Each row comes from the steps of one path. Every step used is in the known rows, and no mark comes twice. Write the path behind each row, first mark first.
Known rows:
mafel/rulo/laro/kizi: [ 1.56 -0.74  1.87 -1.85 -0.66 -2.05 -1.39  1.63 -1.23 -0.43 -0.32  3.09
  5.07  0.21  3.48  1.70  0.66 -1.86 -1.13 -1.74 -2.03]
rulo/salalam/kizi: [ 0.71  0.13  3.05  3.41  0.93 -1.93 -0.14  1.34 -4.01  0.80  1.55 -2.72
  4.41  1.42  2.69 -1.40  0.03  1.63 -0.75  0.68 -0.01]
mafel/rulo: [ 1.19  1.61  1.16 -0.39 -2.52 -1.54 -0.43  0.17 -2.61  1.88  1.16  1.13
  5.84  0.20  2.48  2.01  1.86  0.37 -2.87  0.09 -1.68]
salalam/rulo/donori/kizi/mafel: [ 1.07  0.72 -0.52 -0.99 -1.88 -0.94 -1.95 -0.78 -3.10  0.22  2.12 -2.65
  4.95 -2.15  4.49  1.72 -2.28  2.76 -1.76  1.67  0.14]
rulo/belov/kizi/donori: [ 1.13  0.26  3.51 -1.53 -0.73 -2.78 -3.79 -1.61 -1.03 -0.10  0.51 -0.97
  3.63 -1.40  2.15  1.68  2.98  1.82 -4.50  0.06  1.07]
belov/kizi: [ 0.12 -0.23  2.21  0.33 -0.47 -4.16 -2.52 -0.37 -1.34  0.57  0.97 -1.32
  4.27 -2.05  1.78 -0.08  3.60 -0.67 -2.60  0.31 -0.37]
salalam/rulo/belov/kizi: [ 2.62 -0.07  2.54  0.08 -1.59 -4.09 -2.98  0.23 -1.98  0.80  1.39 -2.46
  4.69 -0.49  2.50  1.37  2.56  0.30 -2.37 -0.59 -0.23]
kizi/donori/rulo: [-0.59  1.43  2.78 -2.14  0.05 -0.30 -2.52 -1.68 -2.83  1.11  1.36 -0.53
  3.67 -1.65  2.76  1.96 -0.98  1.97 -2.09 -1.76  0.26]
salalam/rulo/belov: [ 4.19  0.82  2.69 -0.04 -1.36 -1.91 -1.76  0.54 -2.86  1.29  1.63 -2.48
  6.08  1.66  3.18  2.56 -1.32  2.65 -1.85 -1.03 -0.23]
mafel/rulo/belov/kizi/donori: [ 1.40  0.62  3.12 -1.66 -1.82 -2.65 -3.58 -1.40 -1.23  0.25  0.61 -0.35
  3.64 -1.05  2.25  2.29  3.62  1.50 -4.75  0.03  0.75]
donori/kizi/mafel/rulo/salalam: [-0.31  2.03  2.25  0.02 -1.92 -1.45 -0.04  1.40 -3.26  2.19  2.41 -2.06
  4.32  0.34  4.39  1.02  1.34  1.30 -2.64  0.65 -1.41]
donori/kizi/mafel: [-0.39  1.09 -0.19 -0.34 -0.38 -0.78 -1.66 -0.22 -3.66  0.08  0.87 -2.40
  3.75 -2.27  3.45  1.20 -1.98  2.65 -2.44  2.02 -0.26]
kizi/donori: [ 0.18  0.55  3.20 -1.69  0.05 -1.51 -2.54 -1.85 -1.29  0.48  0.56 -0.41
  4.57 -1.32  2.33  1.37  1.04  3.07 -3.81  0.23  1.41]
laro/kizi/donori: [ 0.85 -0.20  3.03 -2.46  0.80 -1.14 -2.35 -1.01 -0.90  0.16  0.11  1.68
  4.69 -2.06  2.84  1.30  1.02  1.99 -3.26 -0.98  1.23]
rulo/belov/kizi: [ 1.95  0.22  2.48  0.56 -0.98 -3.72 -3.03  0.01 -1.88  0.26  0.91 -1.79
  4.19 -0.38  1.97  0.94  2.92 -0.12 -3.22  0.02 -0.90]
belov/kizi/donori: [-0.13 -0.17  3.19 -1.69 -0.40 -3.14 -3.47 -1.74 -0.81  0.09  0.59 -0.72
  3.75 -2.49  1.98  0.94  3.42  1.57 -4.13  0.46  1.54]
rulo/salalam/kizi/donori: [ 0.26  0.14  3.89  0.41  0.33 -1.66 -1.77 -0.63 -2.57  0.34  1.10 -1.67
  3.90 -0.15  2.57  0.10  0.92  3.13 -2.75  0.59  1.77]
kizi/mafel/rulo: [ 0.27  2.13 -0.72 -0.53 -2.76 -1.12 -0.29  1.04 -3.37  1.77  1.26  0.56
  5.15 -0.17  3.38  2.92  1.39  1.11 -2.72  0.79 -1.68]
laro/kizi/donori/rulo/mafel: [ 0.62  0.51  1.33 -2.05  1.63 -0.98  0.18 -1.02 -1.14  1.27 -0.23  1.35
  2.67  0.64  4.06  1.90 -2.28  0.55 -1.34 -1.17 -0.93]
laro/kizi/mafel/rulo: [ 0.85  1.62 -0.72 -1.07 -2.36 -0.74 -0.11  1.68 -3.00  1.45  0.89  1.96
  5.07 -0.59  3.73  2.85  1.51  0.43 -2.24  0.02 -1.85]
kizi/donori/rulo/salalam: [-1.09  1.63  4.64 -0.94  0.17 -1.18 -1.16 -0.08 -2.62  2.00  2.55 -2.36
  3.79  0.02  3.87  0.59  0.37  1.83 -1.94 -1.23 -0.18]
belov/kizi/mafel/rulo: [ 0.16  1.78 -0.62 -0.54 -3.17 -2.29 -0.84  1.13 -2.90  1.46  1.29  0.33
  4.41 -0.87  3.14  2.54  3.13  0.16 -2.83  0.91 -1.67]
belov/kizi/mafel/rulo/salalam: [-0.64  1.86  2.28  0.22 -1.99 -2.46 -0.08  1.91 -2.90  2.38  2.50 -1.84
  4.27  0.66  4.10  1.00  3.27  0.57 -2.54  0.43 -1.58]
mafel/rulo/belov: [ 3.61  1.95  1.95  0.16 -2.34 -1.01 -1.42  0.46 -3.14  1.12  0.99 -0.13
  5.35  2.11  2.77  3.14  0.49  1.29 -3.56 -0.35 -2.08]
rulo/mafel: [ 0.98  0.10  0.98 -0.05  1.50 -2.33  1.01 -0.45 -0.87  1.33 -0.36  0.22
  4.15  1.79  3.45  0.82 -1.46  0.68 -1.76  0.75 -1.50]

Write each row's path:
[ 0.99  0.68  2.63  3.20 -0.51 -1.81  0.03  1.52 -4.23  1.22  1.68 -1.70
  4.57  1.59  2.64 -0.58  0.83  1.23 -0.92  0.64 -0.61]
mafel/rulo/salalam/kizi
[ 0.54  2.06 -0.45 -0.68 -2.92 -0.82 -0.86  0.28 -3.60  1.29  1.19 -0.01
  4.45 -1.08  3.36  2.49  0.41  1.16 -2.91  1.32 -1.35]
donori/kizi/mafel/rulo
[-0.46  2.07  2.23  0.18 -1.72 -1.76  0.46  1.99 -3.03  2.48  2.48 -1.61
  4.75  1.09  4.33  1.22  2.11  1.29 -2.38  0.43 -1.62]
kizi/mafel/rulo/salalam
[ 1.25 -1.32  2.29 -1.53  0.87 -2.24 -1.72  1.39 -0.95 -0.97 -0.42  2.26
  5.05 -0.05  3.33  0.98 -0.24 -1.27 -0.90 -1.73 -1.49]
rulo/laro/kizi
[ 1.14 -1.09  3.39 -3.32 -0.18 -2.02 -2.81 -0.29 -0.51 -0.55  0.07  1.26
  4.59 -1.20  3.48  1.94  0.37  1.48 -2.24 -1.53  1.26]
salalam/rulo/laro/kizi/donori
[-0.95  0.69 -0.39 -0.07 -0.56 -2.84 -1.69  0.98 -2.60  0.41  1.05 -1.92
  3.73 -1.87  3.13  1.26  1.86  1.17 -2.22  1.29 -0.55]
belov/kizi/mafel
[-0.81  1.33  4.63 -1.19  0.57 -0.94 -1.10  0.41 -2.50  1.86  2.40 -1.46
  3.70 -0.23  4.04  0.54  0.39  1.35 -1.73 -1.85 -0.30]
laro/kizi/donori/rulo/salalam
[-0.89  1.20  0.24  1.81  0.24 -0.97 -0.26  1.95 -4.87  0.80  1.69 -2.75
  3.28  0.16  3.81  0.76 -1.28  2.49 -0.39  0.84 -0.48]
donori/rulo/salalam/kizi/mafel
[ 2.33  0.87 -0.30 -1.11 -4.06 -1.56 -1.39 -0.72 -1.61  0.77  2.95  0.44
  6.42 -0.33  4.26  2.62  2.45  0.12 -2.78  0.97 -1.73]
belov/kizi/mafel/rulo/donori
[ 2.75  0.64  1.52 -0.90 -2.87 -0.57 -2.42 -2.79 -2.35  0.28  2.08 -0.59
  5.64 -1.92  3.42  0.83 -0.95  0.62 -3.15  1.58 -0.87]
mafel/rulo/donori/kizi
[ 0.15  1.75  3.44  0.31 -1.48 -1.98  0.30  1.26 -2.53  2.63  2.44 -1.19
  5.19  1.31  3.71  0.56  2.39  0.75 -2.64 -0.15 -1.61]
mafel/rulo/salalam
[ 0.23  0.04  0.58 -0.44 -2.49 -2.69 -1.45  1.70 -2.81 -0.87  0.23  0.21
  4.05  1.92  3.41  2.50  0.10 -0.61 -1.25  0.27 -2.18]
salalam/kizi/mafel/rulo/laro
[ 0.46  0.54  3.52  0.18 -0.54 -1.48 -1.61 -0.46 -2.76  0.59  1.16 -0.90
  3.93  0.17  2.73  0.57  1.46  2.74 -2.95  0.59  1.39]
mafel/rulo/salalam/kizi/donori
[ 0.23  0.57  3.03  2.87  0.89 -1.30 -0.34  1.04 -4.60  1.12  1.89 -2.70
  3.91  1.12  2.78 -0.91 -0.98  1.33 -0.04 -0.23 -0.27]
donori/rulo/salalam/kizi
[ 1.58  0.69  2.47  0.07 -0.92 -3.01 -3.24 -0.17 -2.46  0.58  1.14 -1.76
  3.33 -0.65  2.15  1.41  2.05 -0.50 -2.65 -0.87 -1.18]
donori/rulo/belov/kizi
[ 3.02 -0.23  2.02 -0.93 -2.17 -1.16 -2.74 -2.72 -2.23  0.26  2.52 -2.31
  6.19 -2.26  3.78  0.47 -2.28  1.65 -1.98  1.02  0.54]
salalam/rulo/donori/kizi
[ 0.09  0.49 -0.56 -0.76  0.64 -0.92 -0.73  1.69 -2.70  0.39  0.54  0.43
  4.58 -1.56  3.85  1.65 -0.50  1.58 -1.49  0.12 -0.86]
laro/kizi/mafel
[ 1.90 -1.60  2.33 -1.95  0.04 -2.70 -1.68  1.64 -1.02 -0.35  0.13  1.44
  5.66 -0.20  3.83  1.32 -0.65 -0.84  0.01 -2.42 -0.82]
salalam/rulo/laro/kizi
[ 3.16  2.16  0.86 -0.17 -2.66 -0.45 -1.72  0.63 -3.82  0.75  1.01 -0.84
  4.44  1.32  3.38  3.49 -0.61  1.85 -3.61  0.51 -2.00]
donori/kizi/mafel/rulo/belov
[ 2.68  1.53  3.13 -1.61 -0.27  0.10 -2.79 -0.43 -3.07  0.47  0.91 -0.33
  3.85  0.54  3.10  3.08 -1.57  1.86 -2.76 -2.10 -0.82]
laro/kizi/donori/rulo/belov
[ 3.23  2.04  0.57  0.91 -2.41 -0.63 -1.16  1.40 -4.18  0.75  0.96 -0.71
  4.55  2.24  3.13  3.33 -0.13  1.87 -2.93  0.39 -1.89]
salalam/kizi/mafel/rulo/belov
[-0.08  0.38  0.71 -1.34 -2.65 -2.70 -1.42  1.38 -2.22 -0.51  0.32  0.34
  4.17  1.68  3.63  2.89  0.33 -0.59 -1.85 -0.01 -2.36]
kizi/mafel/rulo/laro
[ 3.12  0.91  0.83 -0.97 -3.68 -1.10 -1.05 -1.32 -1.43  1.17  2.91  1.02
  7.34  0.19  3.86  2.19  1.68  0.34 -2.82  0.59 -1.69]
mafel/rulo/donori
[ 2.37  1.87  3.23 -1.18 -0.49 -0.19 -2.85 -0.85 -3.28  0.59  1.15 -1.23
  3.79  0.98  2.86  3.07 -1.67  2.36 -3.05 -1.59 -0.80]
kizi/donori/rulo/belov
[ 2.47  1.15 -0.50 -1.13 -3.90 -0.77 -0.87 -0.70 -1.86  0.97  2.98  0.66
  6.79  0.03  4.38  2.80  1.14  0.77 -2.70  0.96 -1.76]
kizi/mafel/rulo/donori
[-0.13  0.98  2.73 -2.68  0.51  0.03 -2.33 -1.02 -2.43  0.87  1.00  0.91
  3.59 -2.17  3.08  1.91 -1.04  1.30 -1.78 -2.44  0.17]
laro/kizi/donori/rulo
[ 0.68  1.78 -0.86  0.79 -2.61 -1.04 -0.05  1.47 -4.18  1.29  1.10  0.22
  4.62  0.29  3.13  2.39  1.03  1.22 -1.92  1.00 -1.41]
salalam/kizi/mafel/rulo
[ 2.39  0.03  1.96 -0.48 -1.46 -0.73 -2.87 -3.00 -2.14 -0.27  1.98 -1.59
  5.66 -2.28  3.23  0.14 -1.82  1.14 -2.90  1.68 -0.28]
rulo/donori/kizi
[ 2.29  0.69  2.09  0.12 -2.39 -3.55 -2.73  0.19 -2.13  0.71  1.00 -0.77
  4.07 -0.06  2.14  1.74  3.87 -0.67 -3.46 -0.04 -1.56]
mafel/rulo/belov/kizi
[ 0.61  0.01  1.99 -1.29 -2.39 -3.04 -1.65  0.78 -1.61 -0.39  0.24  0.72
  4.72  1.79  3.02  2.31  0.79 -1.12 -1.90 -0.50 -2.29]
mafel/rulo/laro
[-0.20  0.74 -0.75  1.86  0.19 -1.16 -0.48  1.41 -4.31  0.07  0.83 -1.95
  4.02 -0.30  2.98  0.90 -1.31  2.60 -1.01  1.65 -0.07]
salalam/kizi/mafel
